Each row was made from one small tree. The marks that hang from a mark follow it in brackets, in alphabetical order. Every link used is in the known rows. Write each row's tree.
Known rows:
soser[nokeg]: [-0.25 -0.48  0.01 -0.95  0.70  0.33 -0.17  0.59 -1.25  0.70  1.00 -1.84
 -0.75  0.07 -0.29  0.19 -2.26  0.10  0.90  0.03 -0.13  1.37 -0.72  2.17]
nokeg[mebe[lugu[divo]]]: [ 0.50  0.02 -0.06 -0.43  0.66 -0.56 -0.46 -0.37  1.22  0.56 -0.31 -1.49
 -0.36 -0.11  0.90 -0.68  0.51 -0.40  0.74 -0.50  1.18  0.05  0.63  0.68]
gureb[divo kudi lugu mebe soser]: [-0.67 -0.78 -0.10  1.01 -0.10 -0.60 -1.07  0.70 -3.58 -0.69 -1.28 -1.05
  0.30 -0.18  0.41  0.07  2.24  0.20 -1.00  0.33  0.73  0.09  0.77 -2.56]
lugu[divo gureb[soser] mebe]: [ 0.72 -0.38 -0.11  1.11 -0.44  0.26  0.98  0.19  2.41 -0.03  0.55  0.65
  1.31  0.19 -0.98 -0.05  1.03  0.30  0.01 -0.51  0.46 -0.82 -0.81  1.53]
gureb[kalog kudi lugu[divo] mebe soser]: [-1.19 -0.69 -0.40  1.34  0.08 -0.19 -0.61  0.38 -3.01 -0.72 -0.62  0.35
  0.51 -0.07  0.00 -0.63  2.69  0.38 -1.05 -0.27  0.03  0.45  0.32 -2.18]
soser[lugu[divo gureb[kalog mebe] kudi] nokeg]: [-0.51  0.35  0.01  0.05 -1.08 -0.17  0.90  0.73  1.71  0.30  2.22  4.06
  0.22  0.00  0.20 -0.74 -2.06  1.40 -0.35 -0.55 -0.13 -0.02  0.14  0.09]
nokeg[mebe[lugu[gureb[soser] kalog]]]: [ 0.50 -0.46 -0.48  0.38 -0.16 -0.13  1.30 -0.78 -0.23  0.03 -1.21 -0.87
  0.48 -0.03  0.47  0.70  1.65 -1.04  0.11 -0.39  0.19 -0.09 -0.73 -0.41]
nokeg[mebe[lugu[gureb[divo]]]]: [ 0.49 -0.29  0.14 -0.22  0.34 -0.61 -1.04 -0.38  0.25  0.16 -0.31 -0.83
  0.18 -0.25  0.75  0.42  0.17 -0.21  0.09  0.01  0.70  0.00  0.47 -0.16]
soser[lugu[divo kalog mebe]]: [-0.05  0.26  0.09 -0.79 -0.28 -0.01  1.63 -0.37  3.80  0.37  1.26  0.99
 -0.44 -0.03  0.23 -0.29 -0.63  0.94  0.70 -0.37  0.84 -0.80 -0.07  1.52]
lugu[kalog kudi]: [-0.29 -0.13  0.33 -1.31 -0.06  0.30  1.72 -0.18  1.19  0.52  0.74 -1.20
 -0.83  0.00  0.13  0.05 -1.22 -0.59  0.83  0.20 -0.40 -0.74  0.05  1.55]
lugu[gureb[divo kalog kudi soser[nokeg]] mebe]: [-0.44 -0.41 -0.18  1.21 -0.06  0.49 -2.24  0.03 -4.71 -0.66  1.67  1.57
  1.57  0.00 -0.58  1.42 -0.64  0.76 -1.45  0.27 -0.97 -0.14 -1.14 -0.01]
lugu[divo kalog[gureb[soser]] kudi mebe]: [ 1.08  0.82  0.11  0.48 -0.58  0.24  1.01 -0.90  4.87 -0.07 -0.26  0.55
  0.63  0.19 -1.04  0.15 -0.02 -0.43 -0.02 -0.01  0.32 -1.79 -0.12  1.48]
mebe[lugu[kalog[gureb[divo soser]] kudi]]: [ 0.71  0.44  0.14  0.43 -0.13 -0.09 -0.41 -1.48  2.10 -0.45 -1.05 -0.89
 -0.41  0.06  0.11  0.45  0.02 -1.05 -0.05  0.11 -0.53 -0.79 -0.53  0.14]
lugu[gureb]: [ 0.13 -0.85  0.15 -0.46  0.12  0.36  1.08  0.53  1.20  0.43  0.14 -1.06
 -0.14  0.08 -0.78  0.08 -0.42  0.00  0.76  0.01 -0.67  0.76 -0.52  1.12]
mebe[lugu[divo kalog[gureb[soser]] kudi]]: [ 1.03  0.71 -0.14  0.72 -0.53  0.09  0.81 -1.34  4.76 -0.13 -1.36 -0.18
 -0.26  0.22 -0.19 -0.31  0.27 -1.17  0.23 -0.36 -0.43 -0.78 -0.60  0.75]
soser[gureb[divo kalog kudi lugu mebe] nokeg]: [-1.34  0.35 -0.17 -0.05  0.47 -0.47 -2.36  0.99 -5.74 -0.45  0.87  1.52
 -0.17 -0.33  0.51  0.53 -1.77  1.06 -1.48  0.87 -0.33  0.74  1.07 -2.00]
kalog[lugu[mebe]]: [-0.01  0.24  0.58 -1.09  0.67  0.37  0.07  0.00  2.77  0.20 -0.50 -1.43
  0.08  0.05 -0.98 -0.09 -0.16 -0.28  1.16  0.35  0.99  0.25 -0.25  1.12]
gureb[kalog[lugu] kudi]: [-0.92 -0.21  0.46 -0.87  1.13  0.68 -1.09  0.15 -2.33 -0.24 -0.74 -1.11
 -0.49  0.01 -0.64 -0.13  0.62 -0.37  0.40  0.46 -0.95  1.50 -0.28 -0.66]
nokeg[mebe]: [-0.01 -0.53  0.17 -1.25  1.17 -0.19  0.21  0.43 -1.75  0.67  0.29 -2.63
 -0.44 -0.13  0.22 -0.13  0.34 -0.14  0.91  0.00  0.75  0.46  1.00  0.79]
kalog[lugu[divo]]: [ 0.35  0.32  0.57 -0.77  0.71  0.21  0.26  0.46  3.31  0.32 -0.65 -0.88
 -0.77  0.04 -0.51 -0.86  0.29 -0.08  1.11 -0.13  0.85  1.05 -0.32  1.56]
soser[lugu[kalog[gureb[kudi mebe]]] nokeg]: [ 0.38  0.27 -0.21 -0.83 -0.49 -0.15  0.20  0.31  0.60  0.28 -1.49  1.19
 -0.85 -0.02 -0.30  0.65 -1.97  0.51 -0.23  0.71 -0.68  1.14 -0.06 -1.81]
soser[gureb lugu]: [-0.33  0.10 -0.04 -1.18  0.41  0.08  1.60  1.09 -1.30  0.43  1.47 -0.39
 -1.26  0.13  0.26 -0.75 -0.87  0.73  1.05 -0.14 -0.43  0.73  1.01  0.46]
soser[gureb[kalog kudi] lugu[divo]]: [-0.74  0.37 -0.14 -0.42  0.38  0.20  0.09  0.89 -3.17 -0.05  1.87  1.84
 -0.91  0.04  0.42 -1.02 -0.25  1.18 -0.17 -0.18 -1.37  0.53  1.15 -0.70]
mebe[lugu[gureb kudi]]: [ 0.11 -0.21  0.13 -0.07 -0.87  0.18  0.92 -0.38  3.11  0.34 -0.31 -0.41
  0.15  0.20 -0.05 -0.38 -0.96 -0.88  0.62 -0.04 -0.63 -0.48 -0.19  0.38]

Which tree is each row?
[ 1.31  0.66 -0.19 -0.27  0.08 -0.39 -0.98 -1.10  2.38  0.23 -2.69 -0.44
 -0.37 -0.13  0.24  0.29  0.36 -0.89 -0.23  0.46 -0.09  0.07  0.61 -1.21]
nokeg[mebe[lugu[divo kalog[gureb[kudi]]]]]
[-0.75  0.12 -0.45  0.96 -0.59  0.00 -1.37 -0.32 -2.57 -0.53 -0.03 -0.14
  0.78 -0.11  0.24  1.49 -0.59  0.20 -1.22  0.63  0.96 -0.26 -0.46 -0.48]
gureb[divo kudi lugu[kalog mebe] soser[nokeg]]
[ 0.86 -0.05 -0.27  0.40 -0.55 -0.37 -0.59 -0.04  0.87  0.33 -1.50  0.39
  0.58 -0.07  0.53 -0.23  0.85 -0.49 -0.35  0.01  0.27 -0.15  0.57 -1.32]
nokeg[mebe[lugu[divo gureb[kudi]]]]
[ 0.54  0.16 -0.06  0.55 -0.72 -0.48  0.52 -0.88  0.08 -0.19 -0.22  0.28
  0.64 -0.16  1.15  0.74  0.90 -0.85 -0.50 -0.18  0.63 -1.65  0.18 -0.45]
nokeg[mebe[lugu[gureb[divo soser] kalog kudi]]]
[-0.34  0.74  0.29  0.29  0.13  0.08 -0.21  0.54 -0.10 -0.21  0.67  1.88
  0.38  0.06 -0.20 -0.67 -0.10  0.09 -0.20 -0.52  0.69  0.09 -0.56  0.49]
gureb[kalog[lugu[divo kudi]] mebe soser[nokeg]]
[-0.87 -0.44  0.29 -0.15  1.45  0.70 -0.03 -0.04 -2.38 -0.49 -0.05 -1.71
 -0.27  0.10 -0.80 -0.34  1.84 -0.37  0.76 -0.37 -0.44  1.54 -1.03  0.65]
gureb[kalog[lugu] soser]
[ 0.33  0.73 -0.31 -0.43 -0.62 -0.45  0.24  1.88 -1.87  0.47  0.89  2.96
 -0.63  0.02  0.74 -0.62 -1.85  1.33 -0.43  0.06  0.03  0.28  1.03 -1.25]
soser[gureb[kudi mebe] lugu[divo] nokeg]
[-0.62 -0.83  0.31 -0.03  0.51  0.35 -1.58  0.17 -3.30 -0.35  0.89  0.41
  0.08 -0.17 -0.31  0.62 -0.09  0.54 -0.74  0.44 -1.84  0.52 -0.27 -0.46]
lugu[gureb[divo kalog kudi]]
[-0.84 -0.54 -0.43  1.10 -0.39  0.21 -0.26  0.03 -1.75 -0.41 -0.99 -1.87
  1.07  0.16 -0.49  0.06  1.73 -0.28 -0.37  0.32  0.75 -0.13  0.34 -1.26]
gureb[kudi lugu[mebe] soser]
[ 0.79 -0.08 -0.16  0.71  0.17  0.01 -1.52 -1.20 -0.62 -0.69 -2.22 -1.16
 -0.38  0.02  0.02  0.98  0.90 -0.90 -0.58  0.48 -1.27  0.20 -0.93 -1.26]
mebe[lugu[kalog[gureb[divo kudi soser]]]]
[ 0.38 -0.55 -0.15  0.76 -0.20 -0.02  0.36 -0.93  0.51 -0.44 -0.42 -0.19
  0.02 -0.06  0.39  0.92  0.76 -0.49 -0.14 -0.28 -0.60 -0.20 -1.68  0.39]
mebe[lugu[gureb[divo soser] kalog]]
[ 0.60  0.64  0.41 -1.03 -0.23  0.31  0.84 -1.04  4.86  0.31 -0.47 -0.49
  0.05  0.09 -1.16  0.58 -1.77 -0.57  0.50  0.74 -0.24 -1.35  0.30  1.19]
lugu[kalog[gureb] kudi mebe]
[-0.14 -0.45 -0.12  1.17  0.18  0.52  0.25 -0.31  0.44 -0.38  1.57  1.19
  1.34  0.13 -1.00  0.07  1.14  0.61 -0.31 -0.69 -0.34 -0.55 -1.04  1.46]
lugu[divo gureb[kalog soser] mebe]
[-0.23  0.24  0.27 -0.59 -0.56 -0.03  1.59  0.52  2.81  0.55  1.61  0.43
 -0.83  0.14  0.51 -1.51 -0.66  0.53  0.91 -0.57  0.59 -0.41  1.03  1.17]
soser[lugu[divo kudi]]
[ 0.23 -0.29 -0.34  0.52 -0.23 -0.47 -1.59 -0.30 -3.56 -0.41 -0.88  0.57
 -0.07 -0.17  1.16  1.18 -0.33 -0.29 -0.98  0.23 -0.28 -0.33 -1.31 -1.43]
gureb[divo kudi mebe[lugu[kalog]] soser[nokeg]]
[ 0.03 -0.94 -0.20  0.33  0.39 -0.32  0.33 -0.14 -0.99 -0.13 -1.03 -1.58
 -0.09  0.07  0.34 -0.40  1.60 -0.59  0.56 -0.50  0.02 -0.02 -0.79 -0.63]
gureb[mebe[lugu] soser]
[-0.19  0.56 -0.14  0.43  0.84  0.22 -1.75  0.50 -4.38 -0.21 -0.15  0.35
  0.52 -0.03  0.04 -0.01  1.26 -0.06 -0.58 -0.23  0.71  1.30 -0.11 -0.54]
gureb[kalog[lugu[divo]] kudi soser[nokeg[mebe]]]
[ 1.03  0.02 -0.21  0.62 -0.04  0.36  0.25 -0.23  0.69 -0.23 -1.71 -0.41
 -0.27  0.13 -0.83  0.36  1.20 -0.47 -0.36  0.17 -1.10  0.34 -0.58 -0.14]
lugu[divo kalog[gureb[kudi soser]]]
[-0.15  1.16 -0.14 -1.33 -0.28 -0.33  1.11  1.31 -2.33  0.90  2.28  0.68
 -0.55  0.05  1.05 -0.53 -2.63  0.56  0.47  0.00  1.04 -0.15  2.32  0.26]
soser[gureb lugu[kudi] nokeg[mebe]]
[-0.86 -0.25  0.57 -0.36 -0.47 -0.37  0.45  0.34 -0.11 -0.23  1.90  2.65
 -0.02 -0.20  0.43 -0.39 -0.51  1.31 -0.35 -0.17 -0.46 -0.68  0.84 -1.01]
soser[lugu[gureb[divo kalog mebe] kudi]]
[-0.57  0.55  0.15  0.19 -0.85 -0.12  0.56 -0.22  4.67  0.24  0.54 -0.27
  0.63  0.05 -0.20 -0.87 -0.58  0.06  0.24  0.10  1.80 -1.28  1.30  1.05]
gureb[lugu[divo kudi mebe]]
